Each row comes from the steps of one walk. Every step used is in the known rows, and no mark comes twice. Write the walk behind each row, first mark first.
In the rows, zero is written as 128.
Known rows
c/p: [134 117 109 121 132 101 128 127 131 129 108 126 127 132 130 139 148 122
 129 144 141 113 130]
b/w: [148 125 122 120 144 145 123 131 137 126 136 133 126 126 159 125 142 121
 122  95 106 121 130]
k/p/u: [ 91 131 117 129 142 148 115 119 142 129 105 129 117 127 137 122 154 127
 139 110 116 137 128]
c/p/u: [108 126 112 115 140 120 118 124 137 130 105 123 119 129 141 139 142 120
 129 132 141 113 129]
w/p: [124 122 115 130 129 137 123 127 136 127 120 126 123 124 134 127 172 117
 132 117 110 137 133]
k/p/c/t/e: [ 98  90 143 136 133 252 134 119 130 131 107 126 121 150  93 119 171 146
 147 157  80 170 117]
k/p/c/t: [109  81 141 150 139 209 124 115 140 131 104 126 118 130 103 120 159 140
 147 150 106 149 121]
k/p/v/b/c/t: [113  52 170 141 156 212 126 135 149 126 109 115 113 130 107 125 189 112
 139 125 100 146 126]
c/t/u/p/v/b: [145 122 157 141 131 181 159 136 134 122 126 118 125 138 104 132 166 130
 135 143 118 116 120]
u/p/v/b: [120 108 128 153 135 136 131 137 135 124 126 123 122 124 124 132 139 131
 136  91 134 118 129]
w/p/u: [ 98 130 119 125 136 157 112 123 142 129 116 123 115 120 144 126 167 116
 133 104 107 136 132]
k/p: [117 122 113 135 136 131 125 122 135 127 109 131 124 131 128 122 159 128
 138 122 116 136 129]
t/u/p: [143 154 131 126 121 108 151 126 126 121 130 127 132 135 115 130 126 141
 129 141 121 106 125]
w/p/v: [117 103 117 163 127 147 131 134 139 130 119 128 116 123 136 128 179 122
 135 108  95 137 128]
p/v/b: [125  94 129 148 136 147 131 139 136 129 127 123 120 131 134 130 165 122
 134  95 117 127 127]
u/p: [125 143 128 134 128 114 128 126 126 123 127 128 130 121 119 130 102 135
 130 122 146 120 129]
c/p/v/b: [131  82 110 142 140 122 131 137 138 129 107 121 119 136 136 142 184 117
 134 111 129 110 130]
k/p/c: [102  79 116 155 136 155 119 116 140 130 105 131 118 130 121 120 155 144
 147 115  97 139 126]
u/p/c: [111 100 130 154 126 143 123 121 131 127 123 127 124 120 111 127  99 151
 141 117 127 122 127]
v/b: [132 113 127 115 138 139 122 132 133 126 128 122 126 132 131 129 158 120
 131 102 133 125 134]

Write each row's walk
[106  71 141  95 161 137 105 131 148 126 107 109 114 128 135 141 163 105
 129 109 132 107 137] | v/b/c/p/u
[139  63 136 123 158 244 113 126 154 126 123 119 113 126 142 121 216 109
 138  85  80 139 133] | v/b/w/p/c/t
[144 119 109 122 146 155 118 129 145 125 128 131 120 123 163 123 187 111
 126  85  86 130 135] | b/w/p
[142  68 188 126 142 201 152 141 142 126 130 110 119 142 104 131 180 116
 129 149  90 121 121] | p/v/b/c/t/u
[145 102 184  99 142 176 144 132 138 118 129 108 127 136  93 132 149 121
 129 152 122 112 127] | v/b/c/t/u/p
[133  99 189 146 131 177 158 136 135 123 128 117 123 130  92 132 125 133
 129 170 104 118 117] | b/c/t/u/p/v
[120 128 112 117 152 171 108 126 151 127 125 128 113 118 175 122 181 108
 127  72  84 130 134] | b/w/p/u
[118  55 160 140 145 157 124 143 143 126 129 116 116 126 124 131 153 116
 131  97 105 125 130] | p/v/b/c
[127  77 139 113 144 111 122 130 137 126 110 118 123 128 121 141 137 115
 126 147 129 112 132] | b/c/p
[148 155 156 120 123 162 157 125 126 122 127 122 133 136  98 130 129 136
 129 175 131 118 120] | c/t/u/p
[113  49 146 142 148 166 119 140 150 125 121 114 110 123 130 130 199 106
 133  85  86 133 135] | w/p/v/b/c
[119  52 171 137 150 219 124 140 150 126 120 109 112 123 114 129 203 100
 133 119  94 143 130] | w/p/v/b/c/t
[136  61 109 129 156 191 107 127 154 126 125 124 112 126 160 121 213 117
 138  50  73 127 137] | v/b/w/p/c
[143 105 124 146 151 155 127 141 144 121 133 128 120 121 155 129 154 122
 129  58 110 113 131] | u/p/v/b/w
[144  91 124 140 152 165 126 142 144 126 134 128 118 130 165 127 178 117
 129  62  94 121 130] | p/v/b/w
[113  70 159 146 144 146 124 142 142 122 127 116 118 119 117 133 128 123
 133  92 123 117 131] | u/p/v/b/c
[118 101 156 147 128 195 129 120 131 127 121 122 125 120  94 127 103 145
 139 150 136 133 122] | u/p/c/t
[140  97 158 135 123 199 151 120 132 130 126 121 125 142 102 125 151 144
 137 173  96 125 116] | p/c/t/u
[129 111 132 146 121 134 146 120 130 125 125 126 126 134 109 128 122 158
 140 134 104 107 122] | t/u/p/c
[132  81 161 138 138 137 147 142 140 120 128 115 120 133 113 134 151 130
 132 110  98 103 127] | t/u/p/v/b/c
[121  59 141 146 140 122 130 138 140 130 109 120 116 127 125 142 143 118
 128 136 114 113 127] | b/c/p/v
[118  71 185 140 147 196 130 140 141 122 126 111 119 119 100 133 132 118
 132 125 131 130 127] | u/p/v/b/c/t
[121  88 115 150 138 158 125 137 144 127 119 122 115 128 138 128 209 113
 137  83  97 133 133] | w/p/v/b
[136 100 110 156 144 164 127 137 148 128 126 133 114 122 167 124 193 114
 129  76  71 131 130] | b/w/p/v
[132  62 137 100 153 121 116 134 142 124 111 112 120 133 124 141 167 107
 128 120 133 109 138] | v/b/c/p
